What can hang from each mark
K418: K979
K313: K134 K792 K945
K979: K313 K418 K477 K517 K905
K587: K979
K134: K313
K517: K979

Every row comes from one small tree of marks. The marks that hang from a mark follow it in brackets, in the order of their numbers. Every link used is in the known rows. Which tree was each row made from?
Known rows
K313(K134 K792 K945): [-39 -62  66 -38  60 -80 -45  39 -39 -80  -6  89 -19  56 -61  39  84]
K517(K979(K418 K477)): [ 42   2 -15  15  41  19  28 -25  39  -5   4  28   1   7  41 -35 -21]
K979(K313(K792) K418 K477 K905): [ 29  29   5  -3  -9   4  34  -5  13  -3  35 -18 -16 -27  -9  20   7]
K134(K313): [-31 -46  11  -4  -8 -20  -6  -1 -13 -65 -57  65   8  25 -40  10  22]
K979(K313 K418 K517): [ 24   5  -4   8 -45  -2  40 -12   9  -5  -7  -4   4 -25   2  25  -3]
K517(K979): [  1 -19  -9  -8  28  -6   3 -27  19 -26 -38  55  20  32  25 -37   4]
K587(K979(K418 K905)): [ -4 -29   7  19 -35  10 -20  -6   3  -7   3 -28   2   0   8  -4 -13]
K517(K979(K905)): [  3 -19 -13 -15  26  12  -3 -24  24  -7 -18  14  17  18  18 -57 -10]
K418(K979(K313 K477 K905)): [-32  26  -9  15 -21   2 -16   2 -18  11 -12  -5   5   8  10  14  -8]
K587(K979): [-36 -31   5   8 -15 -16 -31  -4 -18 -30 -40  34  15  31   7  13   9]
K418(K979(K313(K945) K477 K517 K905)): [-24  16  -4   8   1  11 -27  21 -23  45   8 -41  -4  -7   1   2 -20]
K418(K979(K313(K134) K477 K517 K905)): [-24  25  -8   7   6  17 -28  25 -24  35   9 -31   2  -7  -5   0 -19]
K418(K979): [-46 -19   8  29 -24 -17 -29  -3 -21 -34 -45  36  11  34  12  16  -3]
K418(K979(K313 K517 K905)): [-35   6  -2   9 -36   7 -28   6 -22  22 -17 -33  13  -4  -1  -3 -17]
K313(K134): [-33 -33   8 -13  16 -38  -8  10 -19 -73 -35  81   6  42 -26  26  38]
K979(K905): [-24 -30 -11  -9 -14   1   0  -9  -3 -31 -26   4   8  13 -12 -10  -7]
K418(K979(K313(K792) K905)): [-48   2  20   3 -37 -22 -36   1 -25 -16 -23   7  10  17  -9  16  18]
K418(K979(K313 K477 K517 K905)): [-22  26 -14  14  -7  23 -21  14 -20  42   0 -40   4 -12   7  -4 -32]

Write each row's tree
[ 49  -1 -27  23  25  66  31  11  23  45  50 -84 -19 -50   8 -32 -76]	K979(K418 K477 K517 K905)
[-38   5   2  15 -33 -10 -22   3 -26   3 -36   9  16  10   6  17  -4]	K418(K979(K313 K517))
[-49   5  13  11 -34 -38 -27   3 -29 -36 -40  52  13  34  -3  39  33]	K418(K979(K313(K134)))
[ 43  28  -3  -5  11  34  29  11  11  42  53 -66 -17 -54 -12  -6 -26]	K979(K313(K792) K418 K477 K517 K905)
[ 35   1 -19  23   5  37  37  -5  25   0  32 -36 -18 -23  11  -7 -42]	K979(K418 K477 K905)
[ 25  20  10   0   5 -36  36  11   2 -27  24  46 -24   4  -9  62  45]	K979(K313(K134 K945) K418 K477)
[ 41  27 -16   3  18   5  37 -31  36   0   0  36   6   2  38 -16   3]	K517(K979(K313 K418 K477))
[ 23  -8  11  -1 -33 -20  32   0   3   0   4  -6  -9 -17  -8  33  14]	K979(K313(K945) K418 K517)
[-41   0  20   9 -20 -19 -34   9 -31  -4 -30  14  12  12  -5  17   8]	K418(K979(K313(K792) K517))
[ 43  28 -20  -4  15  23  32 -27  40  20  19  -6   3 -12  31 -36 -10]	K517(K979(K313 K418 K477 K905))
[  9  -9  -5  25  -6  26 -12   1   6  11  20 -36  -6  -9  16  -5 -28]	K587(K979(K418 K477 K905))
[  2   7 -14 -27   2  -3   6 -30  21  -2 -22  21  23  13  15 -39  14]	K517(K979(K313 K905))
[ 13  25 -20 -28  44   7   7 -11  18  11   4  23  11   9  11 -35  12]	K517(K979(K313(K134) K477 K905))
[ 28  16  20 -11   2 -14  24   7   7   1  47 -19 -29 -20 -18  29  23]	K979(K313(K792 K945) K418 K477 K905)
[ 38  17   1  -9  39 -15  22 -11  27  -4  17  44  -6  12  20  -6  27]	K517(K979(K313(K134 K945) K418 K477))
[ 47  35 -28   5  -8  46  45   3  19  51  44 -74 -12 -57   3  -6 -42]	K979(K313 K418 K477 K517 K905)
[ 30  -1   3 -14  -6  -6  17 -27  34   3  10   0   3   1  16 -29  16]	K517(K979(K313(K945) K418 K905))
[ 46  21 -12  -4   3  28  35  14  13  56  56 -76 -24 -50  -6   3 -26]	K979(K313(K945) K418 K477 K517 K905)
[-21   0 -14  26  16  37 -30  19 -16  37   3 -48  -1  -7  10 -23 -55]	K418(K979(K477 K517 K905))
[-36 -66  51 -22  22 -50 -32  20 -28 -70 -37  70 -10  35 -65  18  54]	K134(K313(K792 K945))
[  3 -14  11   1 -36   4 -21   8  -6  31  20 -56  -2 -19  -4   3  -2]	K587(K979(K313(K945) K418 K517 K905))
[ 12  12   2 -34  53  -7  -5  -9  14  14   9  19   2  12   5 -34  21]	K517(K979(K313(K792 K945) K477 K905))
[-17  -9   4 -45   3 -17 -13  27 -22  15  10 -23  -1  -8 -47   5  27]	K979(K313(K134 K945) K517 K905)
[ 14  14  -7  18 -12  15   0   4  -3  28   9 -20   1 -18  17  16 -15]	K587(K979(K313 K418 K477 K517))
